Every row comes from one small tree of marks. The marks that hang from a mark follow it in brackets, in the order of their numbers. Every link used is in the known rows. Which tree was each row made from?
In the rows, zero is written as 128.
Known rows:
z701[z348]: [129 135 156 109 131 144 124 128  81 103  98 143 136 119 140 138 153 136
 128 113 115 143 144 119 135 111 132 135 141 133 155]
z860[z269[z701 z984[z348]]]: [138  85 145 164 113  81 129 127 168 206 206 159 123 114  94 145 145 123
  80 151 128 106 105 106 131 135 128 153 127 126  88]
z348[z984]: [124 131 116  86 140 176 132 149 132 114  62 128  72 111 133 130 137 139
 112 105  96 136 112 160 133 140 108 134 180 150  93]
z860[z269[z984] z348[z701]]: [118 148 163  87 105 119 146 124  96 196 139 131 196 101 113 112 132 183
 192  75 118 159  91  60 194 144 112 143 140 139 152]
z860[z348[z280]]: [126 138 175 134 133 119 161  81 113 101 103 101 119  98 163 116 117 133
 143 123 133 134 149 123 159 164 138 106 117 139 129]
z607[z269 z742]: [ 82 141 124 101 107 139 164 118 144 174  79 141 109 101 171  82 123 140
 105  73 140 129 116 133 127 124  74 130 213 155 109]
z860[z269 z348]: [ 88 134 164  93 109 100 177 124 146 172 130 138 149  54 157 126 154 134
 156  97 120 130 119 135 165 159 107 129 152 116 114]
z984[z348[z280[z607] z701]]: [134 124 135 149 115  85  93 102 106 118 135 128 108 167  78 146 109 126
 152 162 176 141 165  95 136 144 174 106  41 105 118]
z742[z607[z269[z701[z348] z984]]]: [123 148 160 131 111 120 119 161 133 109 187 140 197 128 115 162 150 118
 123 158 106 129  98  91 139 108  97 168 144 145 132]
z269[z984]: [165 131 119 133 103 129 100 111 108 132 115 111 126 133 108 130 132 158
 143  96 123 154 112 108 114 118 113 169 162 181 161]
z269[z701 z984[z348[z280]]]: [172  86 146 201 139 108 108  94 148 137 175 127  82 151 103 136 104 114
  70 184 141 114 135 105 121 137 162 129  95 149 103]
z984[z348[z280]]: [137 115 150 176 122  94 118  85 105 107 136 136  64 142 113 129 104 114
 105 154 144 121 151 125 141 146 155 109  87 132 106]
z265[z280[z269 z607]]: [125 105 117 108  96  25 126 152 182 112 143 142 133 137 114 154 167 133
 183 105 162 121 144 180  83  88 121 136 107 140 191]
z269[z701[z348[z280]] z984]: [155 106 166 166 165 164 110 128 101 117 147 102 128 155 130 137 122 114
 100 142 121 125 125 106 154 109 170 128 119 141 150]
z742[z607[z269[z701 z984[z348]]]]: [140 130 134 163  89  72 113 134 168 133 222 157 148 122  80 162 140 114
 101 199 124 110 109  96 110 140  98 170 131 149  88]
z280[z607[z269[z984]]]: [128 139  87 137  73  94  88 136 160 184 154 117 146 137  94 139 130 142
 170  94 151 151  90 105  97 131  78 188 155 157 141]
z280[z269 z607]: [126 132  84 121  93  59 110 127 157 134 130 133 129 112 112 132 162 124
 156 101 140 129 154 168  91 113 109 120  87 125 172]
z269[z701[z348[z280[z265] z984]]]: [114 109 133 138 214 220 153 165 123  93  99 104  99 152 172 132  98  92
  90 151  78  96 119 182 142 120 168  72 106  81  84]
z860[z269[z984]]: [116 128 135 138 102 108 114 126 121 198 149 119 137 106  99 123 130 159
 156  64 120 143  79 114 136 126 105 161 158 152 149]
z607[z269]: [106 157 132 121 104 132 141 132 134 151 112 130 132  99 108  86 112 161
 137  81 149 148 110 133 119 123  63 159 181 136  97]
z701[z269[z984[z348]]]: [177 133  79 138  88 141  91 103  98  97 138 138  96 150 117 145 132 139
 122 177 140 156 145  87  88 165 128 186 151 157 153]
z742[z607[z269]]: [103 176 142 122  83  82 127 133 132 107 144 134 163  91  93 122 131 135
 154 123 131 126 106 135 110 126  67 152 148 141 118]
z269[z701[z348[z280[z265]]] z984]: [151 104 140 188 177 170 121 132 100 110 151  91 167 173 159 133  91  97
 121 141 112 110 111 128 119 101 172 110  95 109 154]
z860[z348]: [132 136 160 101 110 104 161  99 130 109  93 132 142  76 168 132 150 130
 138 134 124 145 159 127 133 146 110 131 153 146 132]
z701[z269 z348[z984]]: [126 160 100  63 148 252 126 161  74  61  60 140  74 138 167 145 153 131
 117 148  97 152 133 133 136 153 139 156 193 121 132]
z860[z269[z701[z348[z984]]]]: [ 79 109 158  80 169 192 156 193 154 170 124 161 107  97 147 148 162 114
  78 130  83 106  99 148 178 130 136 128 166  97  61]
z269[z701 z984[z348[z280[z265]]]]: [168  87 116 221 157 118 115 104 135 136 178 104 121 166 124 130  80  97
  95 173 130 102 126 129 101 133 165 105  71 114 107]
z348[z280[z607[z269 z742]] z701]: [ 75 155 127 113 115 126 125 107 126 170  92 112 127 146 134  84  94 135
 155  83 185 138 127 100 156 130 117 106 128 113 111]

Write each row's tree:
[111 115 109  84 177 185 160 179 137 120 107 164  99 120 153 129 164 109
  63 131  69 114 135 177 160 106 136  99 137 104 114] : z280[z269[z701[z348[z984]]]]
[114 112 162 120 196 221 139 151 122  91  94 125  77 135 156 143 127 102
  67 157  94 108 130 147 172 132 168 100 132 114  76] : z269[z701[z348[z280 z984]]]
[ 96  93 110 101 138 104 142 137 171 134 123 165 131 121 213 156 197  72
  73 154 129  99 179 156 126 101 155  94 125 109 157] : z280[z269[z701[z348]] z607[z742]]
[ 86 155 149  78 144 178 150 191 149 100 145 159 137 111 134 165 163 108
  92 174  77 105  98 140 149 132 103 140 162 112  59] : z742[z607[z269[z701[z348[z984]]]]]
[133 119 181 148 175 158 138 126 115  86 122 121 125 131 143 127 124 103
  93 155 134 115 158 132 149 112 169 107 113 120 113] : z269[z701[z348[z280]]]
[136 103 125 177 107  66  91  93 140 122 158 127  64 147 110 168 127  91
 128 173 168 122 163 130 107 153 159 116  57 123 118] : z984[z348[z280[z607]]]
[115 160 144  40 142 185 166 140 107 123  53 139 121  99 145 122 139 173
 139 109  95 161 133 106 184 160 123 118 154 137  99] : z860[z348[z701 z984]]
[114 150 110 113 182 212 132 146  73 109  57  79 115 168 113  82  60 155
 165  87 107 132 100 151 154 131 144  75  95  96 102] : z348[z280[z265] z701 z984]
[115 129 107 140 172 192 131 129 102 105  71  76  79 148 147 109  71 122
 140 101  97 113  97 186 124 138 135  91 111 104 102] : z348[z280[z265] z984]
[123 158 129 135 140 124 123 107  67 113 108 103 137 137  75  53  83 167
 160  65 142 144 146 132 166 114 134  78  72 111 164] : z348[z280[z269] z701]
[102 112  72 120 112  95 131 117 164 136  76 116 136 124 203 148 141  82
 148 125 155 108 145 167  70 120 126 105 131 119 145] : z280[z265 z607[z742]]
[162 160 105 100 109 149 111 115  73  73  95 154 126 131  98 117 121 164
 141 166 155 161 178  94 111 162 135 143 130 112 121] : z984[z348[z701[z269]]]
[140 160 138 125 143 195 109 112  40  38  96 106 103 145 156 122 114 124
 139 144 145 147 157 114 131 148 165 129 131 115 158] : z701[z269 z348[z280]]
[179 177  93  88 107 190  93 117  64  92  79 103 167 149  95 103 111 188
 186 118 150 182 132  66 107 144 121 175 173 152 182] : z348[z701[z269[z984]]]
[116 130 114 128 135 145 103 132 144 122  96  96  55 134 131 159 124 108
 143 129 123 124 118 154 130 153 141 119 110 132 103] : z348[z280[z607] z984]
[162 109 150 129 143 156 110 140 121 126 138 132 161 140 139 151 158 124
  98 146 114 133 134  94 132 105 148 152 157 153 151] : z269[z701[z348] z984]
[ 89 159 176  70 117 109 172 123 112 172 113 140 182  70 121 103 137 166
 175  85 130 150 126 101 189 147 121 121 129 113 115] : z860[z269 z348[z701]]
[138 152 140 134  98  90 122 143 169 129 189 124 184 106  94 142 138 127
 130 150 123 116 101 113 106 123  82 173 166 156 114] : z742[z607[z269[z701 z984]]]
[ 94 106  43 127 110  73 141 113 157 151  95 125 140 132 202 119 138  91
 148  99 134  96 153 194  73 106 125  77  95 102 171] : z280[z265 z269 z607[z742]]
[117  88 117 148 112 121 151 106 183 203 148 173  95 133 154 118 129 110
  39 153 139 114 114  96 125 126 100 146 199 161  80] : z607[z269[z701 z984[z348]] z742]
[141  93 148 109 138  68 169 156 201 109 139 148 140 113 114 111 152 142
 119 118 150 104 150 189  99  77 112 118 153 131 147] : z265[z280[z269[z701]]]
[ 84 161 192 109 138 116 169 110  89 165 127 109 161  90 119  83  96 163
 181  82 140 136 116 101 213 162 137  92  93  99 121] : z860[z269 z348[z280 z701]]
[135 134 127 173 149 117 125 104  63 108 120 111 140 170  96 100  61 135
 148 122 152 130 139 120 134 135 163  71  34  81 114] : z984[z348[z280[z265] z701]]
[141 105  98 154 155 137 132 153 119 132 159 126 201 149 150 121 127 110
 110 115  87 114 123 154 108  79 138  99  95 101 180] : z280[z265 z269[z701[z348] z984]]
[110 128  98 137 128  99 133 162 221 158 145 111 191 114 136 130 111  94
 157 143 156  98 121 183  50 113  81 136 123  79  74] : z280[z265 z607[z269[z701]]]
[172  90  94 171 116  85 118 116 156 161 192 165 122 132  93 130 141 118
  64 151 117 117 145 131 114 113 132 121 109 138 139] : z280[z269[z701 z984[z348]]]
[129 112 160 143 156 130 106 136 150  98 148 118 131 148 151 168 146  82
 116 177 148 107 167 136 129 122 180 117  78 105 120] : z269[z701[z348[z280[z607]]]]
[126 169 124 136  76  88 106 131 121 125 163 122 172 121  82 135 121 144
 164 108 123 141  78 100 120 127  72 176 156 167 152] : z742[z607[z269[z984]]]
[165  87 127 132 129  73 137 158 186 137 164 139 150 142 103 124 144 155
 125 110 136 121 118 151 104  72 117 144 159 164 181] : z265[z280[z269[z701 z984]]]
[181 127 104 180 105 145  91  83  79  89 139 114  73 169 111 124  96 129
 129 171 153 151 130  84 106 179 162 156 117 147 159] : z701[z269[z984[z348[z280]]]]
[149 116  68 142  86  65  82 126 141 160 161 120 142 139  99 145 151 129
 165  92 128 141 129 136  95 109 114 142  96 157 207] : z280[z269[z984] z607]
